Known rows, with every step that occurs
rimep > nusep > muvut: [-15 -13   7   8   2 -25   8  -5   6  -1 -10  -1 -29 -12  -8   5  14 -18
 -18  -2 -44  -3 -17  -5]
makob > nusep > muvut: [-36  13   2  -3   8 -15  12   4  14  -5   0  -3  12 -13 -15  45  12 -18
 -20  -5 -37  -3 -21 -16]
tono > pavame: [ -9 -22 -16  -9  15  -1 -31   5   3  -5  10  -6  -6   2   9  -1  11  10
  -2  -4  -9  14  -7 -17]
gika > pavame > makob > nusep > muvut: [-28  -9   6  -5  -2  -6   4  13  25  -1   0   4  27 -19 -17  22 -11 -10
 -13   2 -19  -1 -14 -40]
rimep > nusep > makob > pavame: [-14  17  -3   9  36  -1 -10  -8   4   0 -17  -6 -31 -19  -6 -33 -12 -33
  -1  12 -25  13 -11  -4]
makob > pavame > muvut > nusep: [ -9 -54 -20   0  13 -18  -3   0  19  12  14 -14   9 -44  11  -7  25  17
   2   6  27   3   4   3]
rimep > nusep: [ -2 -20  -4  12  16  -3   0 -10  -2   9  -7  -4 -49  -2   7 -12  14 -38
 -15   2 -32   5  16  -4]
sifeb > pavame: [-24  24  -5  -5   3   4  -9  13   3 -10   0   4  -1  -6  -3 -22  -3  -6
  11  -4  15  30  14   0]
sifeb > pavame > muvut > nusep: [-14 -43 -24   4  -9 -14  -7   9  24   6  20  -8  13 -44  17  -4  13  19
   9  -1  31  19  18  -1]
rimep > nusep > muvut > pavame > gika: [-26 -42  10  13 -14 -26  -3   3  26  17 -12 -13   2 -20   9 -22  16 -84
  -1  -5 -10  20 -10  -7]
sifeb > pavame > tono: [-15  19 -10 -15   5  30 -10  18  11  -6  21   6   6   3 -17   6 -13  -1
  12  -3  15  50  22 -22]
tono > pavame > sifeb: [-18 -24 -18 -21  22  16 -47  12  21 -10   6  -7 -21  21  -4   4 -10 -17
  -2   1  -5  41   6  -9]
gika > pavame: [  1 -26   0  -9   1  -4  -4   4  12  -2 -12   6  -2 -20  -8 -31  -3   1
   7   7   4  14  10 -11]
pavame > makob > nusep > rimep: [-21  36   4  11  14  36   3   9  23  26  -9 -10  14   1  34  11 -11 -17
  -5  10 -10   0  15 -28]
muvut > pavame > gika > nusep: [-19 -41  -5  11 -11  -2  -3  -4  28  25   9 -10  10 -26  21 -61 -20 -78
   0  -4 -15  36   5 -14]
gika > nusep > makob > pavame: [-19  17  -7   3  24   3  -5  -8  12  -2  -4  -1  -2 -30  -6 -53 -40 -15
   2  10 -27  22 -20 -11]
tono > pavame > muvut: [ -9 -40 -19 -16   5 -21 -22   6  18   0  24  -2  14 -17  25  13  21  72
  -2  -4   4   7 -17 -13]
makob > pavame > gika > nusep > muvut: [-33 -12   8  -3   0 -26   4  10  35  11  -5  -4  -1 -30   6 -46 -16 -51
 -14  -1 -37  22 -15 -10]
pavame > gika > nusep > rimep: [-14  13   6  14  -4  14   4   7  45  38 -20 -10 -10 -18  55 -64 -28 -54
  -4   9 -29  22  25 -10]
rimep > nusep > muvut > pavame: [-26 -34   3   9   0 -21   4 -14  -1  -3  -8  -8  -5 -23 -21  -8  26 -33
  -1  -5 -19  16 -34  -4]
tono > pavame > muvut > nusep: [ -3 -77 -34   1   0 -20 -24   3  22  11  26 -16  13 -38  27  12  24  32
  -2   0  13   5   1 -17]
tono > pavame > gika > nusep: [-19 -43 -14   2   2  -5 -26   9  35  21  12  -9 -13 -12  37 -48 -20 -60
 -16  -3 -41  31  16 -29]

Rows
[-37  56   0   7  17  40  -4  19  25  17  -9  -6  15  -4  32  -6 -12 -19
   3   7   2  21  24 -27] -> sifeb > pavame > makob > nusep > rimep
[-43 -12  -1   1   6 -13   7  -6   8  -5   3  -9  33 -23 -27  27  26 -32
  -4  -6 -10  13 -38 -15] -> makob > nusep > muvut > pavame
[-21   0 -10 -13  -5 -14  -3  13  20  -5  14   7  16 -24  15  -6   6  61
  10  -2  26  21   1   4] -> sifeb > pavame > muvut
[-28  13 -10 -10  31  21 -23   0  30  -5  -7  -3 -21  -9 -18 -43 -55 -37
   1  14 -22  46  -8  -2] -> gika > nusep > makob > pavame > sifeb
[-17   2  -6   6  11  21  -2   6   8  11  14  -4  17   6   7  33 -10 -30
 -15   0  -9  -3   9 -34] -> pavame > makob > nusep
[ -8  10  -8  -3  34  25 -10  -1  12   2   5  -3 -21 -10 -20  -3 -21 -23
   0  12 -22  32  -1 -27] -> rimep > nusep > makob > pavame > tono
[ -9   3  -5 -19  29  26  -6   8   6   1  15   0  -2   0 -23   4   3   0
   3   4  10  33   6 -17] -> makob > pavame > tono
[-30   8   6   1  -3  -4   7  10  13  -1   8  -1  26  -7  -9  45  -7  -9
 -18  -3 -21  -9 -21 -31] -> pavame > makob > nusep > muvut
[-13  13 -11  -8  24  29  -7   0  17   1  18   1   5 -22 -22 -22 -47 -10
   3  10 -24  40  -9 -32] -> gika > nusep > makob > pavame > tono
[-43 -18   5   6  -8 -17   0   9  34  15  -5 -14  35 -19   3  13  16 -83
  -3  -6  -3  20 -12 -15] -> makob > nusep > muvut > pavame > gika
[-22  10  -9  -5  40  16 -28   0  22  -6 -20  -7 -47   2 -17 -24 -31 -50
  -1  16 -19  37   2   4] -> rimep > nusep > makob > pavame > sifeb
[-13  17   1  -2 -11  17 -14  19   2  -5  11   5  20   3   4 -23 -29   3
  13  -3  30  21  10 -19] -> sifeb > pavame > makob
[ -8 -24  -5 -20  10  15 -22  11  33  -5 -14   5 -17   3 -20 -23 -25 -21
   6  11   6  40  20  -2] -> gika > pavame > sifeb
[-26  43  -1   8  25  25   8   3  21  20 -17 -11  -4  -9  28  11  11 -21
  -8   9 -21   5  15 -12] -> makob > nusep > rimep
[-21 -34  -3  -9  -7  10   6  -5  16   0  25  -1  24 -26 -36  -1 -14 -12
   2  -5 -18  42 -30 -34] -> gika > nusep > muvut > pavame > tono
[-18  -3 -13   9  -3   4  -1  12  38  20  -6 -13  11 -45  42 -23   9  23
  17   9  27  18  22   2] -> sifeb > pavame > muvut > nusep > rimep
[-26  14   0   0 -11  -1 -15  27  31  10  -7  -2   6  -4  24 -33  -9 -60
  10  -5  21  35  35  -1] -> sifeb > pavame > gika
[-14 -16  -5 -16  18 -20   1   2  14   4  10  -1   9 -22   9  -9  22  59
   1   3  18   6 -16  10] -> makob > pavame > muvut
[-26 -15 -17  -1  22  20 -28  11  10   8  22  -8  13   8  13  32   0 -20
 -18  -3 -15  10   4 -48] -> tono > pavame > makob > nusep
[-16  21   4   4   7  -5 -15  15  32  12 -17  -8  14 -14  16 -36 -27 -54
  11   9   8  14   1  -2] -> nusep > makob > pavame > gika
[-15  -7  -8  -1  24 -20  -3  -7  19   5  -2  -3  -9 -35  11 -17  -1  41
   0  11 -12   6 -21   0] -> rimep > nusep > makob > pavame > muvut
[-28  17   8   8  16  14   1   9  43  36 -25 -13 -15 -25  48 -82 -17 -57
  -2  12 -24  30  22  -6] -> makob > pavame > gika > nusep > rimep
[-49 -16  -5 -11  14   7 -12   2  26  -9   0 -10  10  -3 -37  31   1 -51
  -4  -1  -5  40 -21  -5] -> makob > nusep > muvut > pavame > sifeb
[-34 -19  -6 -10   7  15   3   1  15  -1  22  -6  36 -14 -36  52  14 -22
  -2  -5  -7  34 -25 -36] -> makob > nusep > muvut > pavame > tono
[-14 -11  -7  15   3  -7 -18  13  35  20 -14 -18  13 -31  18 -35 -20 -79
  11  11  15  14  12  -6] -> muvut > nusep > makob > pavame > gika
[-23 -18   6   0 -13 -20   4  -6   1  -9  -3  -5  34 -24 -27   0  15  -3
  12  -6  10  14 -47  -2] -> nusep > muvut > pavame
